Each row was made from one small tree. Brackets hold a mark, then the marks that hang from it, in the order of their numbers. Every link used is in the known rows. Write each row's tree.
Known rows:
[J_303 [J_608 J_468 J_477]]: [  5   1  38  10 -16  15   5  12  25   9 -33   3   5 -35 -16 -48   0 -25
   4  23   0  -1   4 -16  15   8  19  -2  -8 -27  12  24   6  26  30  17
  -4  21  12 -31  -9   2 -19 -13]
[J_840 [J_684 J_303]]: [  1  -5  37 -26  -2  12  22 -13  33  34 -31 -12 -22 -17  12 -29 -19 -26
   1   2   1  -3 -18 -13  13 -11  22  17  16 -29   3  26 -43  -4  28   7
  30  26   7  20  -9  -4 -12 -12]
[J_477 [J_235 J_840]]: [ -4 -10  41  -1   2  21  31 -37  15  25   9   5   4  -9  11 -18 -13 -21
  14  29   0 -14 -18 -16  29  22  32  -6  -7 -33  16  19 -38   5  14  12
  -9  28  18  17 -11   9 -25  19]
[J_840 J_684 J_717]: [ 12 -37  36 -25   9  17  19 -29  12  31  -6   0   4 -18  17 -39 -17 -21
  -6  13   3   1  -6  -5  19  -6  17  11   5 -27   7  20 -35 -23  34  25
   6  19   9  14 -17  -9 -34  -9]
[J_840 [J_684 J_303] [J_717 [J_528 J_608]]]: [ 17 -25  41 -28  19  17  16   2   6  33 -21  21   2  -4  27 -48   3 -14
   1 -15   3   2  -8   4  17  -8   2  31   9 -32   5  17 -29 -47  10  10
  45  20   3  24 -14   8   0   6]
[J_608 J_151 [J_477 J_235]]: [ -8   1  38   3  -8  16  22  -8  19  39  -2   8   2 -23  13 -28 -26  13
   2  17  -6 -19 -17 -16  11  16  20 -19  -6 -38  32  21  -6  17  34  14
 -32  24  23 -11 -20  -2   2   1]
[J_717 [J_528 J_608]]: [ 15 -31  38 -10  13  18  14 -17   4  22 -22  18   5 -16   3 -44  21  -1
  14 -37   0  -1  -1   0  24  11   3   1   2 -23   7  10  -1 -48   7  19
   9  29   4   4 -17  26  -5  16]
[J_528 [J_608 J_151 J_468 [J_477 J_235]] J_717]: [  8  -7  50  19  -7  14  16   6  23  26  -8  31  18 -18   2 -39  19  28
 -13  14 -11   5   7 -23   7  26   3  10   0 -30  15   7  17  -1  16  17
 -31  20  19 -16 -17  36  20   3]
[J_235 [J_840 J_684 [J_717 [J_528 [J_608 J_477]]]]]: [  4 -37  52  -9  12  22  17 -15   2  28   0  19  16   0  28 -48  11 -20
  14  25  -1  -3  -5   0  23  12  -1  24   5 -41  11  -3 -30 -30   3  26
  19  13  12  13 -13  28 -14  22]
[J_477 J_235]: [  0  -7  35  -5  -2  17  27 -31  15  26  -1   8   1 -18  10 -21 -18  -7
   4   8   1 -10  -9 -15  26  16  31 -13  -8 -33  16  24 -27  -3  26  11
  -9  32  17   9 -17   1 -18   4]
[J_840 J_684]: [  2 -24  38 -19   0  18  21 -27  27  31 -18 -12 -11 -22   8 -28 -12 -24
   5  11  -2   0  -7 -11  21  -7  20  11  18 -25   2  21 -36  -9  32  22
   5  24   9  14 -14   0 -28  -9]
[J_477 [J_235 [J_840 J_684]]]: [ -8 -11  44  -5   2  25  34 -32  25  30   8   0  -1  -8  18 -14 -16 -23
  22  51  -1 -14 -17 -13  29  13  31  10   9 -33   9  16 -51  13  18  14
   1  25  19  28  -9   7 -26  17]
[J_840 [J_684 J_303] J_717]: [ 12 -18  35 -33   4  13  20 -14  18  34 -18   0  -6 -12  24 -38 -24 -28
 -11   6   5   0 -15  -9  11 -12  17  20   6 -32   8  28 -45 -19  28  11
  33  20   6  23 -11 -15 -18 -12]
[J_477 [J_235 [J_840 J_684 J_717]]]: [ -1 -23  42 -11  12  26  32 -30  13  31  19  10  10  -2  26 -23 -20 -27
   7  54   0 -13 -16 -10  26  12  28  13  -2 -35  13  17 -52   2  18  15
   5  21  16  28 -11  -1 -33  15]
[J_717 J_528]: [  8 -27  32 -17  15  21  12 -30   3  22 -18   8   2 -21   6 -37   6 -12
   9 -30   2 -11  -7  -2  25   4  15  -3  -3 -27  10  12 -14 -40  20  19
  10  27   2   0 -19  12 -16   0]
[J_528 [J_608 J_468 [J_477 J_235]] J_717]: [  8  -5  54  20 -17  12  16   0  19  14 -13  38  17 -17   9 -36  24  13
 -19  11  -7  17  16 -27  14  30   8  12  -5 -38   9   3   1  -8  12  14
 -13  23  19  -9 -17  44  14   5]
[J_477 [J_235 [J_840 [J_684 J_303]]]]: [ -8   4  42 -11   2  21  35 -21  29  32  -2   0  -9  -3  24 -14 -22 -26
  14  44   0 -16 -23 -16  23   8  34  17   8 -38  11  20 -57  18  13   2
  21  26  17  33  -6   1 -15  11]
[J_303 [J_608 J_151 J_468]]: [ 14 -10  27   2  10  20   9   9  33  22 -24 -14   4 -35 -31 -46  -2 -14
  14  14  -1 -13 -12  -8  12  -4  19  -2   2  -1  10  37  17  26  31  21
 -18  21  10 -24 -12 -11 -21 -14]
[J_608 J_468 [J_477 [J_235 J_840]]]: [ -3   3  47  14 -16  22  21  -9  17  14  -7  24  10 -15   1 -36  -4 -13
  -1  45  -2 -14  -7 -27  26  33  25  -1  -2 -52  26  10 -17  23  15  12
  -3  16  21 -12 -14  17 -11   6]
[J_684 [J_303 J_608]]: [  6  11  31 -14  -2   9  15   0  31  23 -33 -13 -15 -25   0 -33 -15 -33
   9  -9   5  -1 -15 -12  11  -9  26   1 -11 -16   7  37 -22  14  26   5
  20  35   6   4  -5 -14 -12 -11]
[J_684 J_303]: [  9   1  34 -23  -5   6  20 -20  23  27 -31  -9 -19 -19   3 -34 -16 -21
  -4 -26   4  -5 -18 -19  13  -1  23  -2   0 -29  11  32 -29 -13  25   6
  19  31   5  11 -12  -4 -10 -10]
[J_958 [J_717 [J_528 [J_608 J_151]]]]: [ 16 -36  32  -6  26  27   6 -16   5  38 -18  10   1  -6   4 -49  22  19
  15 -33  -6  -6  -1  -3  15  -1  -6 -10  -1 -13   3  18  10 -50   8  20
   1  18  -2  11 -24  23  15   6]
[J_684 [J_303 [J_608 J_477]]]: [ -1  19  39  -5 -17   5  11   9  31  23 -38  -7 -15 -26   7 -38 -19 -31
   2  -2   2   1 -12 -16   4  -1  23  -1 -15 -32  14  30 -17  22  28   1
  15  30  10  -8  -5  -6  -2 -12]

Write each row's tree:
[  3 -16  49   7   1  16  26  -7  10  38  12  20  18  -5  17 -42  -7   6
   7  26  -4  -9 -14 -14  11  28   5  -4  -7 -37  28  15  -2   1   9  22
 -30  17  26  -1 -16  15   1  28] => [J_528 [J_608 J_151 [J_477 [J_235 [J_840 J_717]]]]]
[ 21 -11  31 -22  23  22   7  20  11  21 -27  15   9 -16  13 -49  -3 -29
   2  13   5  -6  -5   5  18 -16  11  35   2 -24   1  27 -21  -8  20   6
  52  15  -1   6  -7 -10 -14 -14] => [J_840 [J_684 [J_303 [J_608 J_468]]] [J_717 J_528]]
[ -3  10  42  22 -10  19  15   9  22  11 -12  13  13 -21  -3 -37  -7 -27
  14  59  -1 -10  -3 -19  22  23  28   1 -13 -35  19  20  -9  47  17  11
  -6  19  20 -18  -6   9 -17   6] => [J_303 [J_608 J_468 [J_477 [J_235 J_840]]]]
[ 12 -30  43  -5   8   8  16 -21  25  36 -10   4   6 -18   0 -32  21  15
  -1 -21 -10  11  -1 -14   2   5   1   9   2  -4   2  14   4 -32  18  26
 -34  29  10   4 -17  29   6   5] => [J_528 [J_608 J_151] J_717]
[  7 -23  46  -1   0  15  11  -8   3  21 -24  24   8 -18  11 -47  19   1
   9 -30  -1   2   3  -5  20  18   0  -1  -2 -39  15   2   2 -38  10  19
   8  25   9  -7 -19  33   4  12] => [J_717 [J_528 [J_608 J_477]]]
[  7 -23  42  -3   7  16  10  -1   9  34 -20  21   6 -17   8 -48  13  17
  14 -27  -6  -7  -5  -2  14  12  -4  -5   2 -30  20   8  16 -33  13  21
 -12  21  11 -12 -20  27  11  13] => [J_717 [J_528 [J_608 J_151 J_477]]]
[  5 -16  44   1 -12   8  17  -5  24  36 -19   7  -1 -22  -2 -48   1  12
   5 -14  -6  -1  -8 -14   5  13   0  -9   6 -28  21  17  14 -10  21  27
 -29  23  20 -15 -18  15   6   9] => [J_528 [J_608 J_151 J_477]]
[ 21 -31  39  -4  12  22  12  -5   4  16 -29  26  10 -18 -13 -53  30   2
   8 -29   1  -2   6  -3  26  16   2   8  11 -24   5  10  11 -44   4  19
  16  22   3  -9 -19  29  -5  11] => [J_717 [J_528 [J_608 J_468]]]
[ -9 -12  61  13 -11  13  24 -15  24  27   3  24   8  -2  34 -18  15  -5
   0  40 -12  15   7 -22  15  23  10  25   0 -39   3  -6 -33  -4   8  17
  -8  26  22  18 -10  45   8  21] => [J_528 [J_608 [J_477 [J_235 [J_840 J_684]]]] J_717]
[  6   1  35  10  -6  16   5  19  31  23 -28  -6   5 -38 -22 -50  -5  -8
   8  24  -5 -11  -7 -14   9   4  15  -4  -3 -21  19  30  22  35  31  22
 -24  15  14 -36 -13  -5  -9 -14] => [J_303 [J_608 J_151 J_468 J_477]]
[  7  -6  38 -18  12  16   6  19  10  29 -23  15   3 -13  35 -45 -13 -27
   3  14   1  -3  -6   4  14 -16  10  25  -9 -36   9  20 -27  -6  24   7
  42  19   4   6  -8  -8  -6 -12] => [J_840 [J_684 [J_303 [J_608 J_477]]] [J_717 J_528]]
[ 13 -22  42   5   8  20   8  12   8  26 -27  27  12 -22 -11 -58  24  18
   7 -18  -5  -8   1  -5  13  16  -6   4  10 -31  21   7  28 -25  10  21
  -5  14  10 -26 -21  28  13   7] => [J_717 [J_528 [J_608 J_151 J_468 J_477]]]
[ 11 -25  41  -1  16  20  16  -2  -8  34   5  39  25  -9  24 -48  -2  19
   1  -7  -1 -13  -5   2  17  19  -1  -5 -13 -38  26  13   4 -33  16  19
 -11  21  15  -5 -22  12   6  15] => [J_840 [J_717 [J_528 [J_608 J_151 [J_477 J_235]]]]]
[ 11  -8  33 -24   9  14  16   4  25  30 -20  -5  -4 -18  19 -39 -23 -39
   0  22   6   1 -12  -3  11 -19  19  22  -4 -20   3  35 -38   5  30   8
  32  24   5  18  -6 -23 -23 -14] => [J_840 [J_684 [J_303 J_608]] J_717]
[ 12 -27  43 -25  21  19  21 -11   6  30  -9  15   4   6  24 -43   6 -27
  13  10   3  -5 -15  -1  20   0   5  35   8 -31   5   9 -40 -33  -2  14
  40  17   5  29  -7  15 -12  20] => [J_235 [J_840 [J_684 J_303] [J_717 [J_528 J_608]]]]
[ -3  19  41  -1  -6  11  20   9  17  23  -8  10   5  -9  24 -32 -25 -34
   3  38   3  -9 -17 -14  12   9  25   4 -28 -40  22  28 -33  30  18  -1
  16  26  17   5  -3  -9  -7   5] => [J_684 [J_303 [J_608 [J_477 [J_235 [J_840 J_717]]]]]]
[  4 -14  36 -22  19  16  20  -2  28  40  -2 -14  -1  -7  11 -37 -20 -36
  18  44   0 -14 -28  -4  11 -14  18  24   2 -15   8  30 -36  19  20  17
  11  16   9  18  -3 -15 -23   4] => [J_235 [J_840 [J_684 [J_303 [J_608 J_151]]] J_717]]
[ 12 -17  28 -26  33  21   9  15  17  41 -15   4   3 -16  20 -44 -14 -21
  12  10   0 -14 -16  10  11 -24  10  27  -3 -15   6  29 -20  -6  25   9
  31  18  -1  13 -11 -18  -8 -11] => [J_840 [J_684 [J_303 [J_608 J_151]]] [J_717 J_528]]
[  0  -9  55  14 -16   9  20 -13  16  22  -7  32  10 -14  27 -24  14   8
 -13   2 -10  18  12 -23  12  27  10   4 -14 -37  11   2 -11 -17  15  15
 -19  33  19   4 -16  39  14  11] => [J_528 [J_608 [J_477 J_235]] J_717]
[  1 -15  42   7   9  19  16   3   5  35  -8  32  11 -14  14 -39   6  21
  15 -14  -8 -12  -6  -3  17  20   2  -7  -3 -35  25  10  11 -21  12  15
 -13  24  17  -7 -21  26  15  16] => [J_717 [J_528 [J_608 J_151 [J_477 J_235]]]]
[ 22 -29  44   1   7  13  13  -9  27  25 -18  12   9 -22 -20 -45  31  16
 -10 -12  -8  11   3 -18   6  11   0  17   9  -6  -1  14  17 -24  16  28
 -26  19   9 -10 -18  32   3   2] => [J_528 [J_608 J_151 J_468] J_717]
[  2  30  38   8 -17  13  14  26  27  16 -34  12  -3 -25   2 -36 -16 -21
  -3  25   1  -6  -7 -21  12  10  26   4 -13 -37  18  33  -9  39  23  -5
  22  24  14 -13  -5  -5   3 -12] => [J_684 [J_303 [J_608 J_468 [J_477 J_235]]]]
[  5 -30  44  -5  24  28  28 -19   4  30  16  29  20   5  31 -31  -1 -12
  19  35  -1 -10  -8   0  30  17  13  19   2 -35   8   7 -39 -22   2  13
  15  22  14  30 -14  17 -18  31] => [J_477 [J_235 [J_840 J_684 [J_717 [J_528 J_608]]]]]
[ 12  11  28 -10   6  12  11  20  36  27 -35 -13  -9 -29 -23 -44 -11 -18
   6   1   1 -13 -20 -14   6 -11  20   7   0  -9  11  44   4  27  24   7
  10  22   6 -12  -6 -16  -5 -16] => [J_684 [J_303 [J_608 J_151 J_468]]]
[  1 -14  51   8 -10  14  26 -15   8  25   6  28  16  -3  21 -41  -6  -9
   1  25   1   0  -4 -17  20  32   9  -3 -12 -48  24  10 -19  -8   7  18
 -11  24  22   5 -13  19  -5  28] => [J_528 [J_608 [J_477 [J_235 [J_840 J_717]]]]]
[ 13 -20  46   3  -2  19   8   5   3  13 -32  32  13 -20  -4 -57  28   6
   2 -21  -1  -1   8  -7  23  20  -2   6   5 -39  15   3  14 -32   6  18
  14  17   8 -20 -18  35   3   9] => [J_717 [J_528 [J_608 J_468 J_477]]]
[ -3 -13  51   9   3  21  19  -9   1  22  -5  36  13  -3  21 -37  14  -1
  20   6  -5  -8  -2  -8  26  31   6   0  -7 -44  19  -2 -13 -22  -2  13
   6  25  17   4 -15  37   4  31] => [J_717 [J_528 [J_608 [J_477 [J_235 J_840]]]]]
[  6 -16  37 -23  25  22  15  -3  13  27  -8   3   3  -2  23 -38  -4 -43
  19  31   3 -13 -18   4  21 -10  14  31  -5 -26   2  18 -43  -6   9  11
  41  18   2  23  -3  -2 -23   7] => [J_235 [J_840 [J_684 [J_303 J_608]] [J_717 J_528]]]
[-16   5  43  13   1  22  20  10  33  37   1  -5   3 -19  14 -22 -22 -20
  30  69 -10 -18 -17  -9  14   6  24   5  -4 -26  19  22 -19  54  25  17
 -23  20  23  -1  -7  -3  -9   7] => [J_303 [J_608 J_151 [J_477 [J_235 [J_840 J_684]]]]]
[ -5  22  42   3 -13  18  18  28  36  23 -30   7  -8 -22  11 -30 -22 -25
   3  48  -3  -5  -6 -18  15  -1  27  24   6 -38  11  30 -26  44  27  -2
  34  21  16   2  -5  -5  -2 -15] => [J_840 [J_684 [J_303 [J_608 J_468 [J_477 J_235]]]]]
[ 17 -43  44 -14  23  28  18 -11   5  22  -5  20  20  -1   7 -53  20 -22
  12  27   1  -6  -3  -1  28  10   2  34  15 -29   4   2 -22 -32  -2  26
  27   8   5  13 -12  24 -23  21] => [J_235 [J_840 J_684 [J_717 [J_528 [J_608 J_468]]]]]
[-16  13  49  -2 -16  14  29  -8  24  31  -8   9  -9  -7  30 -20 -23 -24
   4  46  -3 -12 -19 -23  19  15  28  10   1 -55  21  12 -48  25  16   2
  17  23  21  17  -8   7  -2   6] => [J_608 [J_477 [J_235 [J_840 [J_684 J_303]]]]]
